Each row comes from the steps of one walk. Every step used is in the known rows, and no mark comes twice. Write the walk behind each row, first mark first.
Known rows
D -> T -> W: [ 10  -4  -2 -16  10  -7  -1  -8  26  13   7  -8   7 -13  -6   3  11  -6
   7 -10]
U -> D -> T -> W: [ 11  -1  -1 -22  10  -8   7 -10  23  12   7   2   6 -17  -5   2  14  -7
  13 -10]
U -> D -> B -> P -> T -> W -> Q: [ 12  -6  -3 -17   1 -12  -1  -9  38  14   4  18   8 -15 -10   2   9 -29
  51  -3]
B -> D -> T -> W -> Q: [ 12  -6  -1 -10   5 -14 -13  -8  48  19  -4 -13  10 -14  -7   5   9 -20
  18 -11]
B -> D -> U -> W: [ 13  -7  -2  10   7  -6 -17  -6  27   3   3   0  -8  -3 -14   4   9   3
  22 -14]
T -> W: [  9  -4  -3 -10   3  -8  -5  -8  16   4   1  -4   6 -15 -15   4  10 -12
  13  -9]
Q -> W -> U -> D: [ 10  -5  -3 -20   2   6   1 -10  13  -3   9  28  -1  -8 -14  -4  13 -14
  29  -7]
U -> W -> T -> D: [  2 -11   3   0   5  -8  -6  -1  21   1  -5 -21  -2   6  -7  10  12  -9
  14 -10]
D -> T: [  6  -7   1 -10   9  -5   1  -6  30  12   8  -2   3  -1  -3   2  14   0
  10 -10]
Q -> W -> U: [  9  -9  -4 -14   1   9 -10  -7  17  -2   8  17   0  -2 -16  -4  10 -13
  23  -7]
Q -> W -> U -> D -> B -> P: [ 12 -13  -4 -18   5   2   0  -7  18   0  15  34   2   1  -9  -4  13 -14
  48  -3]
D -> B -> P -> T -> W: [ 11  -8  -4  -8   7  -3  -4  -4  22   9  12  14   6 -11 -14   0   6 -18
  36  -3]
W -> T -> D -> U: [  1  -8   5  10   4   1 -10  -5  16  -5  -3  -9  -1  -1 -13  13  15 -11
  35 -10]
B -> P: [  7 -10   0  -1   4  -8 -10  -4  21   4   8  14  -2   3  -7   1  14  -2
  37  -7]
P -> B: [  5 -10   5  -3   7 -12  -4  -6  22   3   7   9  -3   1  -9   4  10  -1
  35  -7]
T -> W -> U -> D: [ 11  -2  -4 -18   4  -3   4 -11   6  -5   7  15   1 -15 -15  -1  12 -17
  23  -8]
Q -> W: [  7  -7  -2 -13   1   3  -9  -7  25   6   3  12   3  -7 -14  -1  11  -8
  21  -7]
Q -> W -> U -> D -> B: [ 10 -10  -5 -21   4   4   7  -9  15  -2  10  22   5  -6 -14  -2  11 -20
  28  -4]
W -> U -> D -> B -> P: [ 11 -12  -3 -11   6  -5   3  -6  13  -2  15  27   0   3  -8  -1  13 -13
  45  -4]
P -> T: [  5  -5  -2  -1   3  -1  -3  -4  21   7   8  13   0  -7 -16   0   8 -11
  24  -5]
Q -> W -> U -> D -> T: [ 10  -6  -2 -26   9   6   5  -9  25   7  15  20   1  -4  -3  -5  15  -6
  21  -8]
U -> D: [  6  -3   0 -11   2  -9   6  -9  15   2   4  15   1  -9 -11   2  15  -8
  24  -8]
W -> T: [  4  -9   5  -1   0 -14  -3  -6  14  -5  -5 -12   4  -6  -6   8  17 -14
  20  -9]
W -> Q: [  6  -6   0  -8  -4 -14  -8  -9  38  10  -6  -2   4  -4 -10   5  13 -17
  28  -8]

Which walk is each row?
[  9  -8   0   1   3  -1 -18  -5  48  15   2  11 -10   7  -8   4   8  -9
  55  -7]  B -> P -> T -> D -> U -> W -> Q
[  8  -9  -3  -6   6  -3   5  -4  22   8  15  31   1  -3 -10  -2  10 -14
  48  -1]  U -> D -> B -> P -> T
[  7  -7  -1   3   7   2 -11  -5  25   4   3  -3 -10   5 -13   7   9   3
  24 -12]  T -> D -> U -> W
[  5  -9   3 -10  -1  -5  -8  -7  19  -2  -4  -3   6  -9  -8   4  16 -15
  24  -8]  Q -> W -> T
[ 11  -5  -2   0   5  -5  -9  -8  24   2   4   2  -9  -2 -10   4  12   6
  25 -13]  D -> U -> W
[  7  -4   1 -17   9  -7  10  -8  26  12   9   9   2  -6  -1   1  16  -1
  16  -9]  U -> D -> T
[ 11  -5  -6  -9   5   5  -5  -6  11  -1  11  12   1 -12 -20  -2   6 -21
  23  -5]  P -> T -> W -> U
[ 10  -5  -3  -7   6  -3  -9  -5  21   9  10  16   2 -12 -14  -1   8 -14
  37  -4]  B -> P -> T -> W
[  9 -10   4  15   9  -5 -17  -6  24   1   6  10  -5  -5 -16   6   8  -2
  46 -11]  P -> B -> D -> U
[ 12  -9   2  -6  16 -11  -9  -5  32  14   9  -5   5 -11  -7   3   6  -6
  18 -11]  P -> B -> D -> T -> W
[  9  -7  -1 -10  -2 -17 -10  -8  43  12  -6  -6  -3   0  -5   4  11  -9
  21 -10]  U -> W -> Q
[  1 -12  -3  -1   8   5   2   0  24  10   8   4   6   2 -19   6   3 -19
  22  -2]  P -> T -> D -> B
[ 10 -12   8  11   8 -17 -15  -5  23  -5  -1 -10  -8  -2  -4   9  12  -3
  39 -13]  P -> B -> D -> U -> W -> T
[  7 -12  -3  -1   6  -2  -3  -2  24   9  15  22   2   0 -11  -1   7 -12
  43  -1]  D -> B -> P -> T
[  9  -9  -4 -14   4  -4  11  -8  10  -5   9  16   4  -4 -13   1  11 -18
  25  -5]  W -> U -> D -> B
[  8 -13   5   1  15 -10  -8  -3  36  14  11   1   0   0  -3   3   8   1
  22 -10]  P -> B -> D -> T
[  8 -10   0   1  11  -6  -8  -3  34  13   8  -5   4  -3  -6   2  10  -3
   7 -11]  B -> D -> T
[  3 -17   2   1   6  -7  -5   0  20   1   3  -3   5   9  -5   9  12 -16
  39  -5]  W -> T -> D -> B -> P
[  7 -12   4   9   8 -12 -14  -3  26   5   5   6  -1  -3 -13   4   6  -5
  31  -9]  P -> B -> D
[ 12  -6  -4 -17  10   0  -3  -8  18   3  11  -1   3  -7  -9  -1  10 -12
  10  -9]  D -> T -> W -> U
[ 14 -11   0  -8  15  -4 -10  -5  24   5  14   2   0  -6  -9   0   5 -11
  23 -10]  P -> B -> D -> T -> W -> U
[  4 -17   1  -6   6   1  -9  -1  25   3   4   4   6   7  -7   6  11 -17
  41  -3]  Q -> W -> T -> D -> B -> P
[ 13 -10  -5 -17   7  -5   2  -7  12  -1  13  22   3  -5  -9  -1  12 -18
  43  -5]  T -> W -> U -> D -> B -> P
[ 13  -7   0   4   1 -12 -20  -8  46  10  -6  -4  -5  -4 -10   6  10 -10
  34 -14]  B -> D -> U -> W -> Q
[  9  -5  -1 -19   9  -1   8  -8  20   5  14  14  -1  -2  -2  -2  16  -5
  18  -9]  W -> U -> D -> T
[ 12  -4  -4 -15   5   2   1  -7  10  -1  15  32  -2 -11 -13  -4  11 -18
  44  -4]  B -> P -> T -> W -> U -> D
[ -1 -10   5   3   3  -5  -5  -1  17  -2  -5 -17   4   2 -10  11  13 -16
  18  -8]  W -> T -> D
[ 12  -7  -2  -6  12  -7  -9  -5  30  14   6 -10   8 -15 -10   3   8 -10
   5 -12]  B -> D -> T -> W
